Every row comes from one small tree of marks. Brackets hold a mark, then the marks that hang from it, in alphabetical order. Every link used is in the known rows. Which tree was each row made from?
(in the rows, 128 means zero)
Known rows
(tekasem (darup dugif)): [131 145 154 158 165 126 114 116 126 111 125 145 133 132 121 163 107 123
 145 122 146 152 159 132 137  98]
(vukis kuven (mupil ruzel)): [148 152 131 108 146  72 163 148 104 141 176 155 101 144  99 118 127 130
 107 162 134 133 140 159 153  60]
(kuven (ruzel tekasem)): [120 142 171 145 125  72 167 132 144 130 109  70  99 141  97 145 106 131
 188 111 106 131 149 133 144 138]
(kuven (ruzel tekasem (zedeg (darup dugif)))): [127 143 162 164 150  73 166 128 150 100  74  96  96 139 109 171 118 126
 252  95 123 168 177 164 134 150]
(mupil darup ruzel): [161 147 134 102 161 111 135 129 120 126 160  74 126 116 104 125 133 107
 141 123 135 144 129 125 142  94]
(mupil darup mepif): [140 141 134 121 180  82 103 183 123 128 131 157 145 119 113 150 131 124
 154 118 140 139 118 129 155 171]
(mepif (kuven (ruzel tekasem)) zedeg): [117 148 119 118 110 127 157 163 150 133 134  45  81 134  91 136  98 214
 201 112  98 147 155 144 148 108]
(kuven ruzel): [127 141 166 131 148  66 124 141 137 125 117  82 104 134 104 137 104 142
 185 103 120 128 133 134 142 125]
(zedeg darup): [134 147 176 160 162  96 126 177 136 130  87 128 107 151 118 166 141 106
 164 113 127 152 133 141 137 121]
(kuven (ruzel (zedeg darup))): [134 140 158 139 168  56 118 152 146 112  94 107  93 135 114 162 118 145
 240  87 121 159 135 165 141 152]
(mupil (darup kuven)): [136 150 157 135 177  82 112 150 122 147 147  97 139 119 111 142 128 100
 134 100 142 162 140 145 142 166]
(mepif kuven (tekasem (darup dugif))): [124 153 137 168 188 122 103 141 129 115 138  99 130 133 120 150 113 173
 123 136 140 163 169 140 136  39]
(zedeg (darup dugif (kuven (ruzel tekasem)))): [121 153 199 190 146  63 151 142 138 137  65 106 103 150 112 146 115  95
 217  80 145 173 197 163 127 128]
(darup dugif kuven): [127 152 168 155 164  85 143 138 123 123 110 124 133 132 116 139 124 120
 122 108 161 173 187 160 136 111]
(vukis mupil tekasem zedeg): [133 118 147 144 151 118  66 156 120 121 149 190  82 140  97 139 121  81
 106  43 103  94 134 100 155 136]
(vukis dugif (tekasem darup) zedeg): [128 129 189 167 158 143  60 113 115 108 123 104 111 128 107 134  99  80
 145  72 115 123 145  93 134 116]
(mepif tekasem): [128 151 154 140 180  72 117 162 136 120 122  86 121 139 110 156 135 121
  98 135 118 146 136 127 143 127]
(ruzel (tekasem (darup dugif kuven)) zedeg): [122 148 142 168 160  98 169 103 139 116 124 143 129 127 115 170 114 137
 166 119 139 194 188 177 143 155]
(darup dugif (kuven (ruzel zedeg))): [125 146 156 140 170  48 135 120 133 108 112 105 119 120 113 139 103 151
 199  82 157 182 189 182 137 140]
(mepif kuven): [127 146 139 139 155 124 148 172 128 128 137  94 116 137 110 138 130 187
 127 134 133 149 140 151 147  50]
(mupil (darup kuven) (mepif zedeg)): [135 149 118  99 166  82  88 198 129 148 145 155 133 112 108 138 117 147
 156  94 137 166 134 148 158 220]
(ruzel tekasem zedeg): [126 143 132 137 148  94 192 136 146 108 117 108 113 133 104 176 139 143
 150 138 108 168 149 159 152 164]
(tekasem (darup (kuven (ruzel zedeg)))): [126 142 156 144 170  55  98 120 139 138 143 133 114 124 115 142  89 162
 198  87 134 168 144 173 146 154]
(vukis kuven): [126 157 178 137 156  63 146 158 113 133 134 118 124 138 108 131 128 141
 130 178 136 159 142 154 144 111]
(vukis (mupil darup) zedeg): [144 121 109 121 180 104  92 157 122 138 168 177 126 112 104 161 119  80
 147  60 110  93 120 109 149 169]

Which tree is each row?
[119 148 160 155 151  54 172 110 140 113 104  95 114 127 106 145 106 141
 201  89 145 182 202 180 138 152] -> (darup dugif (kuven (ruzel tekasem zedeg)))
[131 143  81 102 167  80  99 211 136 131 148 194 100 143 104 165 123 144
 107 109 109 122 123 133 167 178] -> (vukis (mupil (mepif tekasem zedeg)))
[128 151 196 176 164  60 120 150 133 133  74 117 106 145 118 142 113 106
 215  72 156 170 184 164 127 117] -> (zedeg (darup dugif (kuven ruzel)))
[153 144 126 107 144  92 166 154 126 133 140 126 130 124  99 120 134 117
 150 133 133 143 139 129 155 124] -> (mupil darup mepif (ruzel tekasem))
[160 143 121  92 167  86 124 164 118 128 148 142 135 117 106 116 132 128
 147 121 147 140 125 131 154 109] -> (mupil darup mepif ruzel)
[132 133 148 163 150 138  63 136 118 127 165 187  80 157 106 159 114  88
  97  80 114 118 126 115 157 123] -> (vukis mupil (tekasem darup))
[131 145 148 161 153  95 180 155 150 115  85 123 102 146 111 186 148 120
 189 123 112 177 150 165 144 166] -> (ruzel tekasem (zedeg darup))
[152 145 105  90 185  44 133 172 136 103 133 147 121 127 109 122 139 174
 127 137 134 166 137 159 160 104] -> (mupil (mepif tekasem) (ruzel zedeg))
[121 154 161 144 122  83 136 172 153 154  93  93  79 145 101 149 109 132
 216  81 107 170 159 154 141 186] -> (mepif (zedeg (darup (kuven (ruzel tekasem)))))
[125 144 156 155 174  67 105 102 134 118 128 136 124 120 120 148  86 151
 207  84 153 178 177 174 138 135] -> (tekasem (darup dugif (kuven (ruzel zedeg))))
[116 151 183 166 137  62 169 118 136 130  98  85 115 135 104 132 101 120
 181  93 146 163 203 157 134 128] -> (darup dugif (kuven (ruzel tekasem)))
[126 141 162 155 146  62 163 142 153 117  85  94  89 143 105 169 120 133
 245  97 107 161 149 162 141 166] -> (kuven (ruzel tekasem (zedeg darup)))
[142 152 109 111 114 128 172 206 143 139 111 138  86 148  98 115 131 203
 182 129 122 164 155 155 156  64] -> (mupil (mepif kuven (zedeg darup)) (ruzel tekasem))
[143 123 111 130 184 118  98 140 118 119 156 181 133 109 108 165 117  72
 154  56 127 100 150 109 140 151] -> (vukis (mupil (darup dugif)) zedeg)
[122 140 144 155 149  86 152  93 146 102 115 107 110 126 109 167  93 150
 231 105 122 161 171 155 140 147] -> (kuven (ruzel (tekasem (darup dugif)) zedeg))
[126 151 160 178 161  82 185 141 142 113  77 135 114 142 116 174 142 111
 188 104 141 203 195 186 136 159] -> (ruzel tekasem (zedeg (darup dugif kuven)))
[127 136 158 133 161  50 128 137 104 134 143 115 112 123  97 126  84 107
 203 108 118  98 150 138 135 118] -> (vukis dugif (kuven ruzel) mupil zedeg)
[129 142 144 144 166  86 129 168 142 117 110  90  92 136 114 147 117 202
 233  96 128 164 144 178 142  81] -> (mepif (kuven (ruzel (zedeg darup))))
[127 136 176 154 156 101  93 142  91 118 148 134  97 138  96 122 111  70
 123 103 118 113 153 119 141 114] -> (vukis dugif kuven mupil tekasem zedeg)
[127 140 127 125 161  87 139 152 139 113 136  77 102 126 108 137 110 220
 203 109 128 155 142 172 147  79] -> (mepif (kuven (ruzel zedeg)))
[119 143 169 168 133  94 148 100 140 120 110  97 110 137 105 154  87 124
 207 108 123 139 170 130 136 121] -> (kuven (ruzel (tekasem (darup dugif))))
[159 143  82  94 185 114 139 153 116  92 150 137 141 103 113 119 133 194
 182 120 169 178 166 170 150  55] -> (mupil (darup dugif) (mepif kuven) (ruzel zedeg))
[139 143 135 131 184  95 108 166 118 108 116 160 153 117 117 152 127 114
 162 114 161 150 152 130 145 155] -> (mupil (darup dugif) mepif)
[123 151 150 158 198  43  88 114 138 115 130 109 125 123 120 149  95 142
 177  94 143 183 177 165 136 144] -> (mepif (tekasem (darup dugif (kuven (ruzel zedeg)))))
[131 139 155 171 153 153  80 122 106 115 149 122  89 154 108 163 107  64
 109  93 119 120 136 114 143 110] -> (vukis dugif mupil (tekasem darup))
